Known rows, with every step that occurs
misopif, vurag, koropa, biset, tupeva, karog: [ -4 -29   3   0   1 -24   6 -49 -11 -16  45   6  13   0   8  29  -3  30
 -22   4  -6  12   7   6  -8  19  -2  -8  27  26  16   4]
bolelid, narota: [  2 -11  -6  10  -6  12 -15   0  -9   2   1   4  15  11   9  -6  17  25
  10   0  -8  10  -5   0 -25  -4   5 -12  -7  12 -12   2]
biset, tupeva, parek, misopif: [-24 -14   0  17  31  17   6  18  -2   4 -27  -6 -11  16 -16 -16   0  21
  -6  -2  27  -1 -25   5  21  50  14 -20 -18  26   4   1]
vurag, koropa, biset: [  1 -26  -1 -16 -12 -25   5 -19  -6   5  36  20   5 -30   2   5 -17  -1
  -6  17   9   7  -1  12 -37  20  -3  10  -4   7   1  15]
parek, tupeva, biset: [ 21  56  -7  21  21  26  -1  39  -9  -8 -13  14  33 -17 -14  12 -14   7
 -21 -24   3 -13  14 -19  62 -15 -30  -8   5 -31   6  -3]
narota, bolelid, parek: [ 12   0  11   0 -15  39   8  -3  -6 -10   1  -4  -5 -32  -4   1  -1 -13
   2  10 -24  11  -9   1  26  -8  17 -15 -11   1 -21   0]
misopif, parek, tupeva, biset: [ 21  59  -4  32  30  20  -3  51 -21  -1 -15   2  32 -21  -2  10  -7  -8
 -11 -20  16 -15  11 -14  42 -15 -31  -5  -7 -21   9  -8]
karog, tupeva, biset: [  4  28  -1   9  -4  35   7  26  10  -7  -7  21  20  20 -18  -4  -9  25
 -17 -15  -2  -9  13 -11  80 -29  -5 -21   9 -39   1   0]
biset, tupeva, parek, misopif, vurag, zodoze: [ -7  -8  -5  10  47  -2   8 -31  15  24 -29  10 -14  18 -16   6 -24   5
  -8 -18  -7  27  27   7  23  38   9 -19 -16  32  -4   8]
biset, tupeva: [ -1  -4  -1  -8   7   0  11   1  -9 -10   9   2  18  17   1   9   7  27
  -2 -16   3  -7  -9   1   9  50  16  -5  -2   4 -11  -5]
tupeva, karog, zodoze: [ -2  15  -7   6  -2 -19  -2   5   1   0   8  -7  12  -9   1  13  -2  -8
   4   0  -5   0  -6 -10  -9 -15 -14  13  18 -17   2 -12]
parek, tupeva, karog, zodoze: [  4  33 -12  20  10 -18  -5  20  -3  -5   2  -7  19 -21  -6  24  -5  -9
  -7  -2   2   4  -2 -14   4 -23 -34  11  19 -20  10 -16]
tupeva, parek, misopif, narota, bolelid: [-27  -8  12  -1  -9  33  -5  27 -18  11 -38 -20 -39  32   6 -32  13  14
   8  10  19   3 -36  23   7  -7  36  -2 -21  45  11  11]
narota, bolelid, parek, misopif, vurag: [  0 -20  26  24  11  48   5 -13  22  -2  -2 -18 -24 -23 -27  -4 -18 -23
   4   1  -7  20  16   8  13   4  29 -25   1   9 -12   4]
biset, tupeva, karog, zodoze, vurag, koropa: [  2   7 -12 -15   1 -69  -4 -19  -8   8  32  18   5 -34  40   7  -9  -2
   5   5 -18   4   8  -7 -58 -21 -32  26  26   1  22   6]
parek, bolelid: [  3 -30 -12 -21 -16   1  -8  -7  10   9  -7   5   5  14   8 -17  23  -1
   8  -6   3 -19   8   2 -25  27   8  14 -34 -23 -17  -8]
tupeva, karog, zodoze, vurag: [  8  16 -16 -15  -5 -36  -8   1  -3   2  12   4   5 -31  27   6   4 -21
  13  -3 -16 -10   3 -14 -35 -26 -33  24  21 -24   7  -1]
misopif, vurag: [  9 -16   9  13  -1  17   8 -19  34   4  17   4   9  11 -19  12 -16 -13
   5 -14  -1  13  22   2   4  31  14  -5   2 -13 -21  -3]
koropa, biset: [  3 -22  -2 -15 -12   3   5  -7  -9  -6  20   7   9 -13 -10   4  -5  -1
  -5   7  16  -4  -8   8 -10  31   6   3 -11  -5 -10   9]
tupeva, parek: [ -7  -5 -13  12   3   6   8   6  15  10 -12  17  13  26 -12  -4  -2   7
  -4   0  16   5 -25  -5  27  42  -4  -5 -23   6  -8  -2]
narota, bolelid, parek, misopif, vurag, koropa: [ -2 -21  21  17   4   6   4 -27  20  12  18   3 -23 -36  -4  -5 -28 -18
   3  13 -13  33  21  13 -23 -12  13 -10   5  20   0  10]
karog, zodoze: [  1  16  -6   2   1 -13   1  18   6   8   0  -2  10 -11  -5   1 -12 -19
  13  -4   8  -4 -10  -8 -17  -1  -3  20   3 -25  -8  -9]
koropa, biset, tupeva, karog, zodoze, vurag: [  4   5 -16 -21   0 -45  -5 -14 -25 -12  21   3   7 -28  33  14   5  -4
   4   1  -7 -18  -5 -11 -39 -18 -28  23  26  -5  21   7]
bolelid, parek, tupeva, karog, zodoze, vurag: [ 19  32 -14   2   9 -27  -5  10  -5 -10   8   0   5 -61  16  16  -2 -31
   0   5 -20  -3   9 -22 -10 -37 -46  15  22 -33  11  -5]
biset, tupeva, parek, misopif, narota, bolelid: [-31 -10  12  -3  -4  28  -1  20 -28   3 -36 -22 -37  42  12 -27  17  29
   2   5  22  -2 -42  22  10   3  43  -5 -16  57  16  10]
koropa, biset, tupeva, parek: [-12 -22 -11   2  11  -5  12 -10 -16  -9   1  16  15  28  -2   6   1  32
 -16   2  27  -5 -37   1  23  57   5  -8 -12  29  11   9]
karog, tupeva: [ -5  -4  -3   2 -18  18  11  17  29  -1   1  14   7  31 -23  -3  -1  19
  -8   2   5  12   8   2  45  -1   3 -18  -6 -32 -15  -7]
vurag, misopif: [ 18   8  21  -9 -20  12  -1  -5  26  -5  17  -8  16  23 -19   5   1 -23
  20  -9  -4 -11  15  -8 -13  28   5   0  11 -10 -29  -5]
parek, misopif, vurag, zodoze, karog, tupeva: [-18  16  -6  11  16  14   9   1  49  22 -35  14 -17  34 -49 -13 -30  -2
 -15 -14  -5  30  45  19  49 -41   8 -27 -13 -24 -14  -4]
biset, tupeva, karog, zodoze, vurag, misopif: [ 17  21  10 -19 -12 -29  -8 -18   2 -16  24 -11  14   8  14  15   8 -22
  21  -9 -15 -24  11 -19 -37 -11 -20  16  44  -3   3   0]
misopif, narota: [ -7  -7  15 -11 -10  15   3  33   8   9 -10 -13 -26  22  -4 -17  11   1
   3   4  13  -5  -9  11   9  32  31   8 -15  -7 -13  -5]

Rows
[ -6 -42 -19   8  -8   3 -23 -15  -7  11 -19  12   9  40  24 -20  34  32
   7   5   6  -2 -16  -1 -28   1   2  -3 -31  21   4   3] : tupeva, parek, bolelid, narota
[ -4  -6  -3  -1   2  -5   6 -15 -12 -16  20  -2  20  15   5  22  16  34
 -14  -9 -12   0  -4  -1  16  30  -2 -12  16   8  -1 -10] : biset, tupeva, karog
[  8  35  -6  21   5  -2  -5  12 -14 -12  -2 -13   9 -38   0  22  -5 -14
  -9   6 -12   9  -8 -13  15 -50 -28   5  20 -10  13 -12] : narota, bolelid, parek, tupeva, karog, zodoze
[ 21  20  10 -17 -18 -26 -10 -12  13  -9  21  -9  10  -3  10  11   4 -35
  26  -4 -16 -20  18 -20 -40 -19 -27  20  38 -13  -4   0] : tupeva, karog, zodoze, vurag, misopif
[ -2 -11  19  16  21  42   9  22  13  -1 -14 -18 -26 -46 -31 -17  -7 -21
   0  11  -2   7   5   2  16  25  17 -26 -15 -12 -22  -4] : bolelid, parek, misopif
[  5 -14 -10 -25 -11 -52  -1 -17 -12   6  35  21   1 -48  24   2 -19 -19
   3  18   4  -2  -1   3 -64 -12 -21  29   8  -2  17  20] : karog, zodoze, vurag, koropa, biset
[  6  -3   5   5  30  22   6 -30  14  21 -28   0 -27 -19 -15   3 -26 -18
   0  -9 -30  33  37  11  12   0  14 -21 -14  22 -16  10] : narota, bolelid, parek, misopif, vurag, zodoze
[  3 -16 -11 -21 -12 -55  -3 -28 -16   1  41  18   2 -49  27   9 -14 -10
  -3  21  -4   1   2   2 -59 -21 -29  25  18   3  24  19] : tupeva, karog, zodoze, vurag, koropa, biset
[ 17  19  -2  26  11  17   3   8   4 -18  10  -4  14 -41 -19  31   3  -1
 -27   8 -18  16  13 -14  45   0 -32 -19  11 -20  -4 -17] : bolelid, parek, tupeva, karog
[  8 -30   3   8 -12  -2 -29  -8 -14   9  -3 -14   9  31  31 -18  42   3
  30   4   8 -14   5   2 -70 -11   4   1 -25  23  -5  -5] : vurag, misopif, parek, bolelid, narota
[ 14  -9   1 -15 -10 -31 -19  -1  -2  13  -3 -18   0   8  34 -18  30 -45
  39   0  14 -39  15  -6 -79  -2 -10  34 -20 -10  -1 -10] : karog, zodoze, vurag, misopif, parek, bolelid
[ 11   1  34  -6 -24  44   5   3   0 -13  -3 -25 -27  -6  -6  -9   8 -20
   8  17 -17   2  -7   4  22  -9  33 -10   2  11 -16   2] : vurag, misopif, narota, bolelid, parek
[  0  46  -7  11  14  25   8   5  30  11 -26  27  11  32 -34  -2 -32   8
 -22 -29 -14   6  45  -1  86 -60  -3 -22   5 -37  -1   1] : misopif, vurag, zodoze, karog, tupeva, biset
[ 23  23  11 -21 -16 -21  -8  -4  16  -4  15  -6   8  -3   6   3  -1 -43
  32  -8  -9 -23  15 -17 -46  -9 -17  22  26 -18 -10   1] : karog, zodoze, vurag, misopif
[ -4 -24   1 -17   2 -26   9 -23 -24 -11  33  12  12  -7  11  10  -8  29
 -12   4   9  -1 -10  10 -23  41  10   3   3  23   9  12] : vurag, koropa, biset, tupeva
[ -5  -7  19  11   9  49   4  16  -3  -2 -19 -21 -29 -39 -19 -18  -3 -13
   4  11  -6   9  -7   8  12  -1  24 -25 -13  10 -14   3] : narota, bolelid, parek, misopif
[ -9 -42 -18   7  -1  -1 -22 -19 -17   4 -17  10  11  48  28 -18  37  47
   2   2   7  -6 -20   0 -27   8   7  -7 -25  31   9   3] : biset, tupeva, parek, bolelid, narota
[-10  19 -11   5   5   7  13  -6  49  21 -26  23  -4  41 -42  -2 -29  -1
 -15 -17 -11  31  46  17  54 -36   5 -20 -11 -30 -17  -5] : misopif, vurag, zodoze, karog, tupeva
[-21  -6  17 -10 -14  35  -5  26 -19   7 -31 -26 -39  20   8 -31  14  10
  12   6  10  -1 -23  24  -5 -11  42   1 -15  35   2   9] : parek, misopif, narota, bolelid
[ 23  32  21  16  -2  38   0  25  -3 -19 -11 -20  -9 -22 -17  10   0 -21
  -7   9  -5   7   4  -5  37 -15  -1 -10   5  -1  -5  -6] : vurag, misopif, narota, bolelid, parek, tupeva
[-31 -28  19   0  17  18   5  29 -13   3 -27 -22 -45  27 -11 -29  10  21
  -9  15  43  -9 -35  19  16  46  38  -8 -18  34  18   8] : koropa, biset, tupeva, parek, misopif, narota
[  4  -4  22  -5 -17  42   7  12  -7  -7  -9 -17 -29 -17  -2 -12   5 -11
   2  19 -15   8 -14   8  30  -8  33 -10 -12   5 -14   1] : misopif, narota, bolelid, parek
[  5  15 -16 -15   3 -42  -6  -5 -15  -6  16   3   9 -22  34  11   7  -4
  10  -7 -13 -15  -1 -14 -31 -17 -28  21  26 -14  14   0] : biset, tupeva, karog, zodoze, vurag
[  8  11  26 -22 -19  -9  -7  19  12   2  -1 -24 -28  21   8 -15  10 -32
  24   4   8 -23   4  -3 -30  -1  12  25  17  -9  -1   2] : karog, zodoze, vurag, misopif, narota
[ -5  12  -6   4   7 -24   1  -2 -14  -9  11  -8  15   0  10  17   3  10
  -1  -6  -3  -5 -12 -10  -4  -5  -8  10  24  -3   9 -12] : biset, tupeva, karog, zodoze
[ -6 -37 -20  -7  -9  -2  -6 -10  14  14 -21  13   6  36   7 -19  21   8
   1   0  15 -15 -14  -1  -4  38   2  10 -42  -4  -4  -4] : tupeva, parek, bolelid
[-19 -23 -21  -1 -13   2  -2  -2  32  16 -32  20  -1  59 -12 -28  14  13
 -10   0  17  -8  -3   6  25  -6   3   0 -41 -20   1  -9] : zodoze, karog, tupeva, parek, bolelid
[-21  16 -25  14   8   1  13   5  36  22 -40  33   1  54 -35 -11 -18  12
 -20  -3   7  24   0   7  68 -14  -7 -19 -27  -8  -4  -3] : vurag, zodoze, karog, tupeva, parek
[ -1 -11  -6 -24   4 -51   3 -21 -31  -9  32  13   7 -24  29  10  -9  13
  -4   4   7 -10 -11   2 -46  12  -6  19  16  16  22  15] : karog, zodoze, vurag, koropa, biset, tupeva
[ 10  31  -6  25  15  -9  -1  18   0 -12   3 -11  12 -44 -10  25  -8 -19
 -12   7  -8   8   1 -19  17 -29 -32   2  20 -26   7 -19] : bolelid, parek, tupeva, karog, zodoze
[ -5 -20  -1  -8  -1  -8   6 -28 -26 -23  29  -2  18   5   5  25  12  37
 -20   2  -3  -3 -10   3   8  27   0 -10  16  17   9   0] : koropa, biset, tupeva, karog
[ -8  -2  -5  -3   3 -46  -1 -18 -20  -8  30  -1  11 -17  16  19  -7  11
  -8   8   0   1 -13  -4 -28 -13 -13  15  29   8  25   0] : vurag, koropa, biset, tupeva, karog, zodoze
[-11  -2  11 -16 -28  25  -2  16 -16   5 -17 -14 -21  31  15 -17  14  12
  11   2   2  -1 -23  18  -1 -11  36  10 -12  26  -2   6] : misopif, narota, bolelid
